Each row was made from one walk, in order. Every step used is in the known rows, and no mark comes twice. Write each row's walk.
Known rows
K/Y/R/T: [ -4.8   2.4  11.2   8.5  -2.9  -3.9 -11.8   3.5 -12.1   2.5  11.0   5.0
  -1.5  -0.3  -0.7  -9.4  -4.0  14.3  29.6   3.2   0.0  -0.6  -8.9 -15.3
   9.4]
T/K/C: [  1.8   4.5 -25.1   0.3  -1.0  -9.9   5.4  -6.5  -0.7  -8.1  -0.1   5.4
  -8.9   5.3  -0.5   3.8   6.6 -11.7   1.6  -3.5   4.2   3.2  -9.2  18.3
 -11.2]
Y/K/C/S/T/R: [ 12.6  12.1 -34.7  14.6  -0.4   2.3   1.5   2.2   7.3  -7.7   3.0   6.3
 -14.0  13.5   6.2  -6.0  -5.5   2.6   9.5 -18.6  27.4 -13.3  -5.3   9.5
  -3.0]
Y/K/C/S/T: [ 21.9  11.2  -6.5   5.7   3.0  -0.2   4.1   0.8   6.5  -8.3   7.0   0.5
 -12.3  12.2   6.6 -13.0 -10.5   4.7  -2.5 -14.8  18.8  -6.1  -5.7  15.6
  -4.5]
T/R: [-10.4  -0.3 -22.5   8.9  -2.6   2.5  -2.2   1.0   1.6  -0.3  -4.6   5.4
  -2.2   0.7  -2.4   5.7   4.3  -1.3  11.8  -2.9   6.3  -7.8  -0.8  -5.0
   2.3]
S/T/R/Y/K/C: [ 16.1  10.9 -24.7   4.3  -0.2  -6.3  -2.5  -1.7   1.7   1.2  -2.3   5.5
 -19.7  14.2  -5.7  -4.8  -0.4  13.0   8.3 -14.5  22.8  -6.5 -14.5  -4.8
  -7.8]
C/K/T/S: [-18.5 -12.7   8.5 -11.4   4.4   1.1  -3.7  -2.2  -2.4  15.3  -7.0  -1.2
  12.9  -3.6   5.0  -0.7  -0.9  -6.2 -14.5  12.4   4.2  -2.7   5.8 -23.4
   6.7]
C/R/T/K: [ -5.1   3.9  19.7   6.6  -2.4 -10.3   4.9  -7.8   1.6  -7.7   0.1   1.2
   1.7  -6.3  -3.1   0.5   9.7 -10.7   7.5   8.0   4.5   4.9 -12.3  14.9
  -8.2]
S/C/K/Y/R: [ -4.6 -22.5   6.5  -0.3   3.0   9.1  -9.7   8.9 -13.6  14.4   4.3  -0.5
   7.7   3.9  -4.4   0.1  -4.3   7.3  18.3  -0.1  -0.8   5.9   1.4 -24.7
  10.0]
S/C/R/Y/K/T: [ 10.6 -12.5  89.1 -13.8  10.6  -3.3  -3.1   0.0 -10.4  16.4   3.4  -7.4
  13.3  -0.2   7.6 -18.3  -3.1  18.0  -6.2   4.7   2.5   9.7   4.7 -18.2
  -3.6]
R/Y/K/C/S/T: [ 29.1  13.9   5.4   2.9   2.1  -4.0   3.6   0.4   2.4  -3.0  11.3  -1.6
 -20.8  16.7   2.0 -15.9 -10.7  17.2  -0.5 -17.7  16.9  -1.9  -8.6   2.5
 -12.0]
Y/R/T/K/C: [ -9.2  13.7 -20.3   3.3  -3.8 -14.9  -1.9  -6.0  -9.8  -3.3   4.0  10.5
  -7.7   0.2   3.2  -1.6   5.8  -3.5  24.7   2.6   3.2  -4.6 -16.2   7.8
  -6.6]
R/Y/K/T: [  5.4   2.5  53.2  -8.9   5.9  -6.4  -5.3  -1.9 -12.0  10.7   7.6  -3.0
   3.4   2.6   6.9 -18.7  -3.6  17.7  -0.5   5.5  -0.5   2.1   0.4 -22.6
  -2.7]
S/C/K/Y/R/T: [-13.3 -15.4  20.5   3.3  -1.1   3.7 -15.3   7.9 -14.5  15.2   2.1   4.2
   5.3  -1.3  -3.0  -3.3  -1.0   4.9  30.4   6.6   2.2  -0.3  -4.8 -26.3
  12.1]
K/C: [  0.1   3.9 -20.4  -1.5   0.8  -7.3   3.8  -2.5   1.0   2.4  -1.9   3.6
  -8.4   4.0   2.9  -0.9   1.8  -7.7  -3.8  -5.2   6.1   1.7  -3.5  10.4
  -1.9]
T/S/C: [  9.7 -19.3  25.8 -15.4  -0.2   8.3 -10.3   4.4   0.0   6.3  -4.0   2.7
  10.2   0.7  10.5   1.8  -2.3  13.4  -4.0   0.1  10.4  -3.0   9.6 -11.0
   3.8]
Y/R/T/S/C: [  1.0  -9.3  30.7 -13.3  -2.6   4.0 -18.1   5.0  -9.7  11.0  -0.2   7.6
  12.4  -5.0  12.9  -2.7  -4.0  22.3  18.3   6.2   8.2 -11.5   2.5 -20.9
  12.1]
T/R/Y/K/C: [  6.5   5.2  -7.7   0.8   0.8  -6.5  -3.3  -0.5  -5.2   9.9   0.4   6.0
 -14.9  12.5   2.7  -9.2   2.6  13.5   6.5  -8.9  18.1  -3.6 -10.2  -9.3
  -7.7]
T/K/Y: [  4.9  -7.4   3.0   9.5  -1.9  -1.9  -3.1  -1.2  -3.3 -11.4  10.5   2.1
  -3.5   6.1  -5.4   1.3   2.9   2.3  14.4  -0.5   0.7   9.4  -6.8   2.8
  -5.2]
R/Y/K: [ 15.7   1.0  37.4  -6.9   2.2  -2.4  -4.2   0.9  -6.7   6.3   7.2  -2.8
  -4.2   5.7   1.2 -13.2  -4.5  22.8   0.2  -0.9   4.2   2.8  -6.1 -13.4
  -6.7]
Y/K: [  8.1  -1.0  26.1  -3.2   2.1   0.1  -3.6   2.3  -3.1   1.2   1.9  -0.6
   3.2   1.3   7.3 -10.5  -1.7  11.2  -2.7   2.0   6.5  -1.7  -2.6  -0.5
   0.5]
C/R: [ 3.0 -3.5 10.0  0.1  3.2 -2.4  6.7 -2.5  3.2  1.5 -1.8 -4.8  2.7 -1.1
 -2.6 -2.2  0.2 -3.9 -8.4  0.0  3.4  7.5 -2.4  7.6 -2.3]
R/T/S/C/K: [-10.9 -17.4  25.6 -11.9  -2.6   5.3 -12.8   3.3  -0.8  16.1 -12.2   5.0
   9.1  -5.0   5.4   2.6   3.7  -3.0   3.9  11.7  13.8  -6.9   1.9 -18.8
   8.0]

Write each row's walk
[-12.3   3.3   3.0   4.0   0.4  -4.1  -3.2  -2.3  -7.4   9.0   1.0   2.5
  -1.6   1.6  -1.8  -1.4   2.0   5.5  12.9   1.1  -0.7  -2.9   2.6 -26.2
  -3.6]
K/T/R/Y
[  7.7   0.5  39.7 -11.2   2.9 -10.3  -3.1  -4.0   2.2   9.2  -5.6   3.6
  -0.3   0.0  14.5 -16.7   1.5   7.5 -12.0   6.0  26.1   0.0 -10.3   8.9
   2.4]
Y/K/C/R/T/S
[ -3.0   0.7  44.8  -5.5   6.5  -4.2  -4.8  -0.7  -7.5   4.4   3.8  -0.4
  11.2  -1.4  12.1 -14.4  -1.9   4.9  -4.5   8.2   1.6  -1.6   3.9 -10.4
   5.1]
Y/K/T
[ 10.6   1.8   2.4  -5.1   4.2 -12.3  10.7  -5.9  -0.1  10.7   0.5  -3.6
 -13.6   7.1  -6.7  -7.8  -0.9   0.9 -10.9  -7.3   7.0  13.5  -9.3   4.4
 -11.7]
K/C/R/Y
[ -7.7 -12.3 -15.0   5.1   2.5   3.2  -5.0   4.3 -11.9  11.2   6.0  -1.5
   1.3   4.9  -9.0  -1.9  -5.5   4.5  13.7   1.0  -2.6   6.1  -5.5 -21.0
   7.6]
C/K/Y/R
[ 13.0  14.2 -48.5  14.8  -3.3  -2.1   5.0  -1.2   5.8  -4.2   5.5   4.3
 -25.3  15.9  -8.5   0.5  -5.7   4.3  15.1 -22.9  18.3  -8.2  -7.0  -2.7
 -12.7]
K/C/S/T/R/Y
[ -4.6  15.0  -7.5  11.8  -5.0 -10.3   4.4  -5.4   1.6 -10.8   8.1   9.2
 -14.1   3.4   9.2  -3.8   4.5 -12.8  17.9  -2.0   9.7  -4.3 -10.0  17.9
 -11.2]
R/T/K/C/S
[ 10.8   6.0 -23.8   5.7  -3.3  -2.2   2.4  -4.7   5.8 -18.8   0.7   0.8
  -4.3   3.9 -11.1   9.3   2.5  -4.5   5.7  -4.9   3.0  -1.8  -8.7  12.5
 -10.9]
S/T/K
[ 20.3   8.0  22.6  -0.7   3.4  -4.8   3.3   0.4  -6.0   6.3  13.0  -0.4
 -15.8  14.6  13.1 -18.8  -8.8  15.7   0.0 -10.9  12.1   0.8  -5.3  -2.4
 -11.5]
R/Y/K/C/S
[ -6.4 -24.8  29.7  -4.4  -2.3   6.2 -17.3   6.6  -3.4  14.8  -3.8   5.3
   6.0  -0.2   2.3   0.1   0.9   3.6  11.7   9.1  14.3   0.3   0.3 -23.8
  13.1]
R/T/S/C/K/Y
[  9.8 -22.0  78.8 -20.1  10.3   3.5  -7.5   1.0  -4.4  12.6  -2.5  -4.0
  25.1  -3.5  20.3 -14.8  -4.4  16.0 -16.7   9.6  13.8   2.3  10.7 -12.5
   7.7]
Y/K/T/S/C/R
[  7.6  -1.7  63.4  -9.1   9.8  -9.2   2.1  -4.2  -8.4  12.9   5.7  -8.8
   7.2  -0.2   3.6 -20.3  -3.3  14.7 -10.1   6.1   2.0  10.2  -1.7 -15.0
  -5.3]
C/R/Y/K/T
[-12.3  -0.1  20.5   4.1   3.5  -0.3  -6.4   0.3  -6.7   5.0  -0.6   4.3
  10.4  -0.9  11.0  -8.4   2.3   3.9   6.4   5.2   8.0 -10.0   2.7 -14.6
   6.7]
Y/K/T/R
[-24.3  -4.9   3.2  -2.2   4.8  -2.9   1.2  -2.6  -4.8  12.2  -5.8  -2.0
   8.8  -4.4  -1.8  -1.4   2.0 -17.5  -7.1  10.8  -5.6   0.6   3.2 -17.1
   3.7]
C/K/T
[ -9.0   9.8   1.9   4.9  -5.3  -8.2  -5.9  -3.3 -10.0  -6.1   6.2   6.7
   1.8  -4.0   1.5   0.1   4.8   5.4  28.4   7.1  -1.6  -7.3 -12.6  -0.5
  -2.6]
Y/R/T/K
[  5.3  -4.6  -1.5   5.1   1.2   1.8  -7.3   4.6 -11.2   1.7  12.6   0.2
  -0.1   5.3  -2.3  -6.0  -7.5  18.3  17.6  -2.8  -3.2   4.2  -3.6 -15.0
   6.9]
K/Y/R
[ -4.2 -25.4  11.6   1.5   2.0   8.4  -7.5   7.6  -4.6  11.7  -1.1  -0.2
   4.3   3.6  -5.7   1.3  -0.3  -4.2   7.6   0.4   3.0   8.5   3.1 -16.2
   7.0]
S/C/K/Y
[ 15.1 -17.6  80.0 -24.0   6.2   2.6 -15.6   3.1 -11.4  17.0   3.2  -1.0
  13.6   2.7  17.5 -14.5  -6.4  32.2  -4.8   6.1   8.5  -0.9   8.5 -33.8
   1.8]
R/Y/K/T/S/C
[  0.0   5.8 -41.4  11.9  -4.0   3.1  -1.6   0.1   8.6  -8.7  -5.9   5.1
  -5.1   3.8 -12.0   9.8   1.4  -1.8  10.6  -9.8  12.2 -10.5  -4.0  -0.6
  -1.2]
S/T/R
[  5.3  -6.0  -7.1   7.8  -0.8  -1.7  -6.0  -0.1 -11.9  -8.8  15.1   2.1
  -0.5   6.6  -3.6  -0.4  -2.7  14.2  24.7  -0.4  -4.6   5.6  -9.0  -5.7
  -2.6]
T/K/Y/R
[ -8.7   7.3   9.1   5.9  -6.2  -8.1  -3.0  -4.9  -1.7  -9.3   0.9   5.6
  -2.2  -4.1  -0.2   2.3   9.8  -6.7  17.5   8.0   1.9  -2.2 -10.5   7.5
  -6.8]
R/T/K
[  7.1 -19.1  69.0 -20.9   6.7   5.0 -15.4   3.3  -7.7  11.4  -1.2   1.1
  22.4  -1.6  23.6 -12.4  -5.0  19.2  -7.7   9.7  11.1  -5.5  13.3 -21.1
   9.2]
Y/K/T/S/C
[-9.8 10.5  4.7  1.6 -3.0 -5.6 -7.3  1.0 -9.5  4.6  3.6  4.5  2.5 -5.4
  2.4 -5.6 -1.2  8.2 22.4  6.9 -0.2 -7.5 -6.7 -9.6  5.5]
Y/R/T
[  8.6   6.0 -31.9   9.1  -4.3  -0.3  -2.3  -0.8   4.5  -2.2  -2.1   2.3
 -13.2   7.9 -15.7   6.6  -0.5  10.4  14.4 -12.9   9.8  -6.1  -6.7 -12.7
  -7.0]
S/T/R/Y
[ 22.3   6.7 -18.5   1.6   0.7 -15.6  12.5 -10.9   5.7  -8.3  -0.1  -2.7
 -18.3  10.7 -16.3   1.5   1.8  -3.5  -4.4 -12.5   9.5  13.4 -18.0  17.0
 -22.7]
S/T/K/C/R/Y
[ 11.7   2.3  -0.4  -2.1   2.1 -15.2  11.7 -10.1  -1.1  -0.1   1.9  -1.8
 -14.0   7.9  -6.6  -2.0   5.4  -2.2  -5.7  -5.5   5.7  15.7 -15.0  13.3
 -19.9]
T/K/C/R/Y
[ 14.0  -9.2  69.6 -18.4   9.2  -5.0  -3.7  -3.8  -6.7  15.4   3.2  -6.7
  10.8   1.8  12.7 -19.3  -7.2  25.1 -19.1   7.7  10.6   6.4   1.4 -22.4
  -3.7]
C/R/Y/K/T/S
[  4.9  12.9 -57.4  18.2  -2.8   1.5   5.6  -0.1  10.7  -9.5   1.2   6.9
 -18.1  11.8  -2.0   3.7  -3.5  -7.3  12.6 -20.6  19.3 -12.9  -5.1  10.9
  -4.3]
K/C/S/T/R
[ 15.3   4.8  16.1  -7.6   3.4  -9.9  -0.3  -1.6  -6.1   9.4   4.0   0.3
 -13.1  10.3   3.7 -14.5  -2.9  16.0  -3.8  -5.2  10.5   4.6  -9.2  -5.1
  -9.5]
R/Y/K/C
[  2.3  -6.4  14.3  -1.0  -3.4  -0.3 -16.7   3.6  -9.9   4.8   9.6   5.0
   2.9   0.7   6.8  -8.1  -7.4  25.7  23.0   5.4   9.8  -4.0  -6.4 -22.6
  13.1]
K/Y/R/T/S
[ -3.3  -0.7  11.1  12.3  -5.7  -7.1  -6.5  -2.0  -4.4 -10.7   8.6   5.7
  -5.1   0.4  -4.3  -1.8   6.2  -1.3  26.4   6.0   3.6   4.1 -12.2   1.8
  -2.7]
R/T/K/Y
[-19.8 -16.9  23.7  -7.4   5.2   2.2  -3.6   1.7  -6.8  16.4  -7.7  -0.8
  15.1  -4.4   3.5   0.5   2.7 -14.2  -1.6   9.7  -3.4   0.7  10.3 -19.2
   6.3]
S/C/K/T
[-21.2 -14.4  10.7  -1.0   2.3   2.4  -6.3   1.7  -9.5  21.8  -7.8   2.3
   5.3   1.0  -5.2   3.7   5.1  -4.8  12.8   2.8   1.7  -3.3   7.3 -36.2
  -0.9]
S/C/K/T/R/Y
[  6.4 -14.8  34.4  -5.5   3.9   2.6   2.3   1.4   0.9   5.5  -4.2  -3.8
  10.3  -2.1   1.3  -1.3   0.3  -1.2  -3.6  -1.7   4.3   6.8   5.1   5.2
   0.3]
S/C/R
[ 20.2  10.3  -0.9  13.2  -1.7   6.2  -1.2   3.7   3.3  -5.7   9.2   0.2
 -12.3  13.6  -1.2  -8.3  -8.7  22.8  17.7 -16.0  17.8 -11.3  -5.9 -12.6
  -9.6]
C/S/T/R/Y/K
[  5.8   0.9  13.5   2.9  -0.4   0.3  -6.3   1.9  -6.1   7.5   3.1   2.9
  -6.7   7.5   1.6  -7.1   1.3  21.4  11.1  -3.9  11.7  -4.9  -5.7 -17.4
  -5.1]
T/R/Y/K
[  2.7  -8.0  48.8 -14.8   5.8  -0.4  -9.8  -0.8  -5.5   7.7   1.7  -0.1
  15.5  -0.9  18.7 -14.2  -5.5  16.9 -13.1  10.8   9.7  -5.2   6.3 -17.5
   6.9]
Y/K/T/S
[ -2.2 -25.5  11.7 -14.4   1.5  10.1  -7.8   4.4  -0.5  15.3 -11.3   1.4
  11.8  -0.3   4.4   5.5  -0.2   0.1  -8.0   5.0  10.6  -1.6   7.4 -18.0
   6.0]
T/S/C/K
[ -0.5   2.2 -13.5   5.8  -3.2   0.5  -3.1   0.5  -3.1   6.0   0.5   3.2
  -9.0   5.1  -6.9   3.2   1.8  10.0  14.3  -5.4   5.6  -3.2  -3.5 -16.5
  -7.6]
T/R/Y
[ 13.9  12.8 -33.0   9.9  -0.6  -0.8   7.7  -1.1   8.8  -9.0   4.6   1.7
 -16.0  10.7  -0.6  -2.3  -8.4  -6.7  -0.2 -17.3  12.3  -5.2  -2.7  14.9
  -5.9]
K/C/S/T
[  4.9   7.5 -15.7   6.1   1.4  -1.7   6.9  -0.3   3.1  -0.7   6.7   2.4
 -11.8   8.0   9.2  -5.5  -4.3  -6.0   0.7 -11.0   7.1  -2.4  -0.1  11.2
  -4.1]
K/C/S
[ 10.7 -20.9  66.3 -19.8   7.7  -0.9  -4.6  -1.4  -5.3  18.0  -0.7  -5.1
  13.6  -1.5   7.2  -8.2  -4.7  17.8 -11.0   4.9   5.8   8.0  10.0 -23.8
  -0.4]
K/T/S/C/R/Y
[ 0.1 -3.1 31.9 -6.7 -0.8 -3.7 -2.6 -3.4  4.4  5.5 -5.1  1.3  5.4 -7.2
  5.5 -4.9  0.8  5.7 -5.5  8.9 14.8  0.6 -4.2 -1.3  3.5]
C/R/T/S
